Known rows, with every step that occurs:
gesip > vigip: [  6 -44 -54   4  26  30  -1  -9 -67  -8   0  34   9  27 -33 -14  19 -55
 -18 -29  10  31]
gesip > vigip > voza > nefit: [-10 -67 -87   3  26  22 -10 -18 -73   4 -20  29   3  14 -23   9  19   0
 -28 -17 -18  78]
nefit > voza > vigip: [ 45 -27 -59   4   0  15   3  -1 -63  -3   1  75 -30  -8  12 -49  18 -23
  -6 -39 -10  34]
gesip > vigip > voza > nefit > novin > nifada: [  -1  -39 -113   33   34   -4   -8   -2  -50    2  -33   29    7   -4
  -17   28   75   -9  -60  -19   -1   44]
zosus > nifada > novin > nefit: [  3  22 -25  35 -24   3   2  11 -58  72  30  24  -5   1 -13 -13 -30 -59
  21 -45  36  23]
vigip > voza > nefit: [  3 -43 -72   2   9  18  -3 -19 -66  25  -7  41  -6  -9  -6  -6   9  -2
 -21 -36 -15  75]
voza > vigip: [ 34 -41 -62  -6   4  33  20 -16 -77  -8  -2  61 -20  -5  -5 -45   0 -43
  -7 -39  -3  46]
voza > nefit > gesip: [  6 -39 -92  15   4  52  -5 -24 -87  -6  -3  17 -17   6 -18 -35  17 -36
 -32 -55 -12  53]
gesip > nefit > voza > vigip > zosus > nifada: [ 62 -56 -81   3  12  16  26  13 -55   2 -16  71 -16 -17   7 -29  20 -24
  -4 -51  -9  86]
vigip > voza > nefit > novin: [  2 -38 -95  15  20   5   2  -7 -65   9 -19  53   6  -6 -18  20  33  11
 -36 -39   0  78]
nifada > novin > nefit > gesip > vigip: [ 12 -18 -61  42  10  36  -6   0 -99  13   6  15  10  13 -23 -22 -33 -42
 -23 -39   7   8]
zosus > nifada > novin > nefit > gesip > vigip: [ -2  -7 -65  38   3  21  -2   5 -83  24   9   8   4  20 -40 -10 -22 -62
  -8 -32  19  19]
nifada > novin > nefit > voza > vigip > zosus: [ 60 -19 -36  30 -20  16  14  29 -71  22   0  64 -18 -31  47 -38 -44   0
   7 -50  -5  34]
gesip > vigip > zosus > nifada > novin: [ 19 -38 -34  11  10  28  28   8 -40   6   9  26  16   8 -23  -5  -5 -60
   7 -43  37  52]
gesip > vigip > zosus > nifada > novin > nefit: [  4 -29 -35  23   2  15  14  24 -56  30   6  14  10  10 -17  10 -33 -52
  11 -34  26  40]
zosus > nifada > novin: [ 17  11 -24  22 -18  16  16  -3 -44  49  35  35  -1  -2 -18 -27  -3 -67
  16 -55  45  35]
zosus > nifada: [  4 -11 -43  -3   2  11  10  -8 -43  25  17  39 -12  13 -37 -15  17 -79
   7 -42  25  45]
nefit > novin > nifada > zosus: [ 36   6 -69  43  14  -5   1  18 -27   5  18  41 -16  -1 -23   8  45 -72
 -47 -47  45 -26]
nifada > novin > nefit: [ 20  13 -21  39 -20  15  -3   9 -73  61  28  33   0  -5   4 -25 -38 -37
   5 -52  22  10]
nifada > zosus: [ 26 -26 -42  11   5  18  -1   1 -47   6  30  42 -16  15 -26 -12 -10 -63
 -16 -44  28   8]
nefit > gesip > vigip > zosus > nifada > novin: [ 23 -44 -59  15  20  42  30   0 -55 -21   1  21  14   7 -38 -17  -9 -68
 -13 -50  24  51]
voza > nefit > novin: [ -4 -30 -88  24   2  25  -2   0 -71   4  -7  33   0  10 -15   0  44 -16
 -28 -53  12  55]

Rows:
[ 18  36 -20  44 -32 -15 -15  26 -49  77  31  37 -14  -3   5 -18 -10 -39
  21 -46  28  12] | zosus > nifada > novin > nefit > voza
[ 31  16 -44  36 -34  -5   1  22 -67  55  16  53 -30 -13  20 -35 -18 -23
  23 -36  13  25] | zosus > nifada > novin > nefit > voza > vigip
[   0  -36  -81   18   30   30  -11   -6 -100  -11  -12   17    2   29
  -41  -10  -12  -54  -35  -26  -13   18] | novin > nefit > gesip > vigip
[ 38   0 -45  28   3   6  -4   4 -26  22  30  33 -30  -6 -12 -18  23 -82
 -31 -44  31 -26] | novin > nifada > zosus
[   5  -89 -100    6   32   64    8  -14  -85  -47  -29    8   -1   13
  -22  -15   13  -31  -40  -43  -22   71] | voza > nefit > gesip > vigip > zosus
[ 53  -6 -92  54  24  -2   1  18 -45  23   8  45  -1  -6 -20  10  51 -56
 -60 -58  40  -1] | gesip > nefit > novin > nifada > zosus
[  8  -3 -95  43   0  12  -5   1 -50  23  -7  24 -15 -11   0  -5  75 -36
 -44 -50  16  24] | voza > nefit > novin > nifada
[ 10 -52 -59  -8  40   9   4 -15 -61  -4 -11  52  17  13 -36   5   6 -27
 -27 -17  -5  54] | gesip > vigip > voza
[ -11  -81 -105    0   25   51   11  -10  -67  -38  -26   -2   -8   21
  -39   -1   22  -49  -26  -35   -9   81] | voza > nefit > gesip > vigip > zosus > nifada
[ 63 -40 -81  19   9  20   3   3 -85  11  -8  79 -14 -12  14 -47  25  -7
 -20 -50 -17  59] | gesip > nefit > voza > vigip
[ -4 -56 -79   3  31  22  10   7 -72 -21 -21  11   0  26 -45   9 -19 -71
 -22 -27  -9  45] | novin > nefit > gesip > vigip > zosus > nifada
[ 17 -26 -67  34  23  14  -2  -5 -94  17  -7  34  21  -2 -26  -3 -42 -14
 -33 -27  -8  30] | nifada > novin > nefit > gesip > vigip > voza
[ 51 -17 -59  28  13  11 -11   7 -68  35   8  62   3  -2  -3 -31  33 -21
 -22 -61  -4  43] | gesip > nefit > voza
[ 32 -16 -21  12 -10  24  34   7 -33  29  24  38   3 -16 -11 -19 -16 -63
  15 -61  38  54] | vigip > zosus > nifada > novin
[  21  -18 -103   41   12  -13   -7    7  -33   18   -5   35  -17  -15
   -9   30   45  -15  -57  -34   18   18] | vigip > voza > nefit > novin > nifada > zosus
[ 18  -2 -21  24 -17  12  19  22 -49  51  19  27   0 -12  -2  -6 -44 -54
  19 -53  28  42] | vigip > zosus > nifada > novin > nefit
[ 25  -9 -46  26  -6  26  23  12 -65  23  10  22  -2 -11 -15 -15 -46 -61
  -2 -58  15  37] | vigip > zosus > nifada > novin > nefit > gesip
[  -7  -63 -106   15   21   57  -12  -22  -95  -28  -17    6   -6   24
  -32  -21   28  -35  -40  -35  -16   51] | voza > nefit > gesip > vigip
[ 77 -64 -78   8  18  27  20  10 -73  -9 -21  79 -10 -24  23 -39  10  -5
 -22 -57 -23  75] | gesip > nefit > voza > vigip > zosus
[ 25 -75 -74  -5  45  49  21  -8 -71 -55 -20  30  11  14 -39 -15  -2 -60
 -38 -42  -8  50] | nefit > gesip > vigip > zosus
[ 31 -31 -58   1  -4  -2  14  24 -53  10 -13  57 -33  -9  13 -17 -14 -32
  13 -32 -15  51] | novin > nefit > voza > vigip > zosus > nifada
[ 17 -34 -39 -14  11  18  28   2 -31   4   5  39  -5   0 -27  -7   2 -74
   5 -50  18  62] | vigip > zosus > nifada
[ 11 -11 -67  17  15  25  -6  -6 -87  10   1  30  -8   8 -25 -23 -21 -54
 -28 -47 -13  17] | novin > nefit > gesip
